Every row comes from one small tree of marks. The marks that hang from a mark follow it in brackets, in alphabetical order. Every link used is in the known rows. Which tree was each row made from?
Known rows
fumid(reben vegugad): [  4   7 -11  -1   0 -22 -14   2  -2   1  12   3  -3  -2  -7   4   2]
keto(reben(pobat rotevu sopok vegugad(fumid))): [ -5   4   4  -9 -12 -22   6 -14  -7 -10   4   5 -17   8 -23   1   5]
vegugad(reben(pobat)): [  5   5   4  -6  -6  -6  10  -7  -1  -6   1   6  -5   1 -12   5   3]
fumid(vegugad): [  2   3 -10  -4   3 -12  -9  -1   0   1   4   3  -1  -2  -4   3  -2]
reben(keto): [ 2  4 -3 -5 -4 -8  1 -1 -1 -5  4  3 -1 -3  5  0  2]
keto(reben(pobat)): [ 1  6  4 -9 -2  1  7 -8  0 -3 -3  8 -4  4 -3  3 -2]
pobat(keto(reben(sopok(rotevu) vegugad(fumid)))): [-2  7  3  4 -9  2 19 -6  6  4  3 26 -6  5 -1  1 13]
vegugad(fumid reben(pobat sopok)): [  1  -2  12  -3 -12 -11   7  -9  -2  -7   4   3 -11  10 -32   4   3]
fumid(reben(keto pobat sopok(rotevu)) vegugad): [ 20  11 -22  -6  -5 -44 -15   1  -5  -8  18   8 -16   2   1   1  14]
vegugad(reben(keto)): [ 2  8  4 -4 -9 -3 11 -5  0 -5  5  8 -1 -4 -5  5  4]
rotevu(sopok): [-5  5  1  2 -2 -4  8  0  2 -3 -1 -1 -3  2  2  2 -9]
pobat(keto(reben(rotevu sopok vegugad(fumid)))): [-11   4   3  -4 -16  -5  17 -10  -2  -3   0  24 -10   5 -15  -1  10]
keto(reben): [-3  4  6 -2 -1 10  8 -5  2  3 -3  7  2  2 -1  3 -4]
reben(rotevu): [-2  0 -1 -1 -3 -8  5 -2 -5  0  2  0 -4  0 -3 -3  5]
sopok(rotevu): [ 8  3 -3  7  4 -1  7  3  2  6  4  2  0  0 10  0  7]
pobat(keto): [-2  1 -3  0 -5  7 11  1  2  0 -4 20  1 -1  7 -2  6]

Which tree is each row?
[  9   7 -13 -16 -14 -34  -3 -10  -9 -15   9   9 -17   2 -19   3  12] -> fumid(vegugad(reben(keto pobat rotevu sopok)))
[  6   6  -8 -10 -11 -18  -7  -6  -2  -8   8   8  -7   0 -13   5   7] -> fumid(vegugad(reben(keto sopok)))
[  0   3 -16 -12 -14 -20   4  -5  -8 -16  -1  19 -17   3  -1  -5  18] -> reben(pobat(keto) rotevu sopok vegugad)
[-8  9  6 -2 -6 -2 21 -7 -1 -1 -3  5 -4  4 -3  2 -6] -> keto(reben(rotevu(sopok)))
[  9   8  -7  -7  -4 -11   4  -7   0  -8   2   7 -13   6   6   2  12] -> keto(reben(pobat sopok(rotevu) vegugad))
[  0  16  -7  -6 -11 -26  15  -8  -3  -7   9  10  -8  -4 -12   7  -1] -> fumid(vegugad(reben(keto rotevu(sopok))))
[-10  10  -3  -4 -13 -27  26  -9  -2 -11   3  19 -14   1  -9   2   0] -> reben(pobat(keto) rotevu(sopok) vegugad(fumid))
[  7   2  -4   1  -4 -25   2  -4  -2  -6   9   0 -15   6  -7   1  10] -> reben(pobat sopok(rotevu) vegugad(fumid))
[  3  12 -15  -5  -5 -43  -2  -3  -7  -9  13   3 -15   2 -11   4  -2] -> fumid(reben(pobat rotevu(sopok)) vegugad)
[ -3  12   1  -2 -13 -43  14  -5  -6 -11  17   3 -16   3 -15   3  -3] -> vegugad(fumid(reben(keto pobat rotevu(sopok))))
[ 12   4  -2   0 -12  -4  19  -3   2  -3  -1  24  -9   6   0  -1  20] -> vegugad(reben(pobat(keto) sopok(rotevu)))
[ -9   6  16   7 -12 -10  28  -8  -1   1   6   3  -6   3 -26   6  -5] -> vegugad(fumid reben(rotevu(sopok)))
[  3  -2  -9  -8 -11  -6   1  -1  -2 -11  -6  18 -10   7   1  -4   9] -> reben(pobat(keto) sopok)
[  2   3   6  -8 -18 -28  12 -12  -8 -12   9   6 -16   6 -30   2   9] -> vegugad(fumid reben(keto pobat rotevu sopok))
[  1   8  -1  -4 -10 -41   5  -5  -9  -8  18   5 -13   1 -17   1   5] -> vegugad(fumid(reben(keto pobat rotevu)))
[ 12   4 -14  -4  -3 -21  -3  -1  -3 -11   5   1 -15   4   7  -1  15] -> reben(pobat sopok(rotevu) vegugad)
[ 15   8 -20  -1  -6 -30  -6   3  -2  -3  10  25 -13   5   3  -1  18] -> fumid(reben(pobat(keto) sopok(rotevu)) vegugad)
[  5  10 -18 -13 -16 -45 -10  -4 -13 -22  15   2 -22   1  -4  -2  17] -> fumid(reben(keto pobat rotevu sopok vegugad))
